Each row was made from one small tree. The marks that hang from a mark follow it in brackets, in the order of their numbers. Every link used is in the known rows. Write each row's tree.
Known rows:
q247[q159[q851[q440]]]: [47,-9,-8,-15,11,-2,26,-20,1,-5,5,-34,18,-5,7,-22,0,5,-14,-7]
q616[q851[q159[q247] q383 q440]]: [23,-47,-35,-50,-17,62,24,6,49,65,-9,-42,16,6,-20,8,-49,-28,14,-61]
q851[q383]: [5,-6,-9,-5,-4,20,-2,-4,12,13,-7,0,7,5,-16,-10,-13,-13,-4,-39]
q159[q851[q383 q440 q616]]: [59,-19,-25,-4,-11,37,-6,-12,34,18,4,-61,31,4,-34,-29,-27,-11,-3,-53]
q412[q247[q159[q851]] q672]: [37,33,23,14,1,-19,9,9,-53,-60,22,3,9,1,5,-27,19,10,-5,-14]
q247[q159 q412[q672]]: [18,26,22,-22,-24,-4,-2,35,-14,-38,18,28,-13,-21,1,-5,7,22,-21,-15]
q616[q851[q383 q440]]: [42,-22,-35,-11,-18,60,3,-22,35,35,-6,-50,23,-4,-27,-21,-44,-8,-4,-74]
q412[q247 q672]: [10,32,19,20,-8,8,-5,13,-41,-46,14,15,6,-5,4,-16,1,9,4,-19]
q412[q247[q159[q851[q383]]] q672]: [43,27,13,9,-3,0,6,4,-41,-49,16,2,15,6,-11,-36,7,-1,-11,-52]
q616[q851[q383]]: [20,-12,-21,-2,-20,34,-10,-7,20,24,-2,-29,10,7,-33,-10,-26,-9,0,-61]
q616[q851[q159]]: [6,-17,-9,-15,-19,10,-1,7,18,32,1,-25,10,8,-21,17,-15,-11,18,-21]
q383[q851[q159[q247[q412]] q440 q616]]: [36,-44,-11,-73,-29,47,9,32,60,28,20,-30,-10,-26,-24,12,-36,-20,-4,-58]
q247[q159 q412]: [12,6,13,-35,-10,-5,9,23,3,-25,14,16,-21,-21,8,0,13,10,-24,-10]
q616[q851]: [15,-6,-12,3,-17,15,-7,-3,7,12,4,-28,4,2,-17,0,-13,2,5,-24]
q672[q412[q247[q159[q851]]]]: [37,30,30,12,2,-10,9,-3,-55,-63,20,-4,1,-7,21,-29,40,-3,-8,-13]
q412[q247]: [5,13,10,7,7,6,5,1,-24,-34,9,4,-2,-4,12,-12,7,-3,1,-13]
q616[q851[q159[q247] q440]]: [18,-40,-25,-46,-14,41,26,10,36,52,-3,-41,10,2,-4,18,-36,-15,19,-23]
q159[q247[q412[q672]] q851]: [32,18,5,-3,-22,-3,-12,31,-23,-10,12,10,1,7,3,15,17,12,-1,23]
q851[q159[q247] q440 q616]: [11,-41,-13,-58,-9,36,24,32,51,34,5,-34,2,-5,-8,13,-35,-19,17,-19]
q383[q851[q159[q247] q440]]: [18,-46,-18,-54,-2,33,29,-1,36,43,2,-20,2,-8,-7,9,-35,-28,5,-40]
q851[q159[q247[q412]] q383 q440 q616]: [27,-37,-16,-73,-26,62,11,42,65,37,6,-24,0,-13,-20,11,-37,-24,0,-54]

Which tree is each row?
[32,-32,-29,-28,-19,56,8,-12,45,53,-8,-47,29,1,-31,-4,-46,-20,10,-71] : q616[q851[q159 q383 q440]]
[65,-11,-6,-21,1,32,20,-3,9,-31,20,-52,18,-11,-18,-48,-18,-11,-14,-77] : q412[q247[q159[q851[q383 q440 q616]]]]
[13,25,34,-6,-1,7,16,10,-41,-64,18,14,-14,-21,24,-27,22,-3,-10,-31] : q672[q412[q247[q159]]]
[33,-37,-31,-61,-31,68,12,21,51,55,-2,-31,7,-6,-17,17,-38,-19,1,-59] : q616[q851[q159[q247[q412]] q383 q440]]
[64,12,8,-2,2,37,19,-23,-29,-40,9,-27,22,-13,10,-51,7,-13,-19,-63] : q672[q412[q247[q159[q851[q383 q440]]]]]
[26,-54,-15,-63,-15,41,19,17,58,37,13,-40,0,-13,-27,4,-47,-27,8,-60] : q383[q851[q159[q247] q440 q616]]
[35,-40,-11,-39,-17,35,5,-1,52,27,15,-46,12,-20,-38,-10,-45,-22,2,-69] : q383[q851[q159 q440 q616]]
[62,-7,-12,-29,-7,24,13,-8,15,-3,5,-24,15,-12,-5,-23,-2,1,-31,-43] : q247[q159[q851[q383 q440]] q412]
[65,15,13,-3,-9,14,12,13,-19,-57,30,-39,20,-15,-9,-44,-10,13,-7,-44] : q412[q247[q159[q851[q440 q616]]] q672]
[40,-12,-4,-20,-9,1,2,10,22,-8,15,-34,6,5,-35,-26,-6,-11,-11,-53] : q247[q159[q851[q383 q616]]]
[42,-26,-31,-18,6,36,18,-13,18,35,-10,-35,22,13,-3,-10,-17,-16,-2,-25] : q159[q247 q851[q383 q440]]
[53,-14,-15,1,-7,18,-3,-9,21,5,9,-61,26,-1,-19,-19,-14,2,1,-15] : q159[q851[q440 q616]]
[60,-24,-16,-28,-6,26,14,-5,35,2,10,-55,20,-6,-30,-37,-25,-8,-15,-64] : q247[q159[q851[q383 q440 q616]]]
[8,15,9,-20,-25,14,-7,44,-9,-12,10,28,-15,-7,7,16,2,13,-3,6] : q159[q247[q412[q672]]]
[25,-35,-16,-40,-14,49,6,9,59,35,0,-41,22,-5,-34,-10,-46,-23,7,-65] : q851[q159 q383 q440 q616]
[42,28,19,-4,-20,-19,-8,22,-26,-35,20,9,2,-7,-3,-7,23,21,-18,2] : q247[q159[q851] q412[q672]]
[-8,-15,3,-52,-13,8,10,43,17,21,4,19,-17,-2,10,38,6,-12,6,16] : q851[q159[q247[q412]]]
[48,23,9,-8,-24,1,-11,18,-15,-24,14,9,9,-2,-20,-17,9,9,-23,-36] : q247[q159[q851[q383]] q412[q672]]
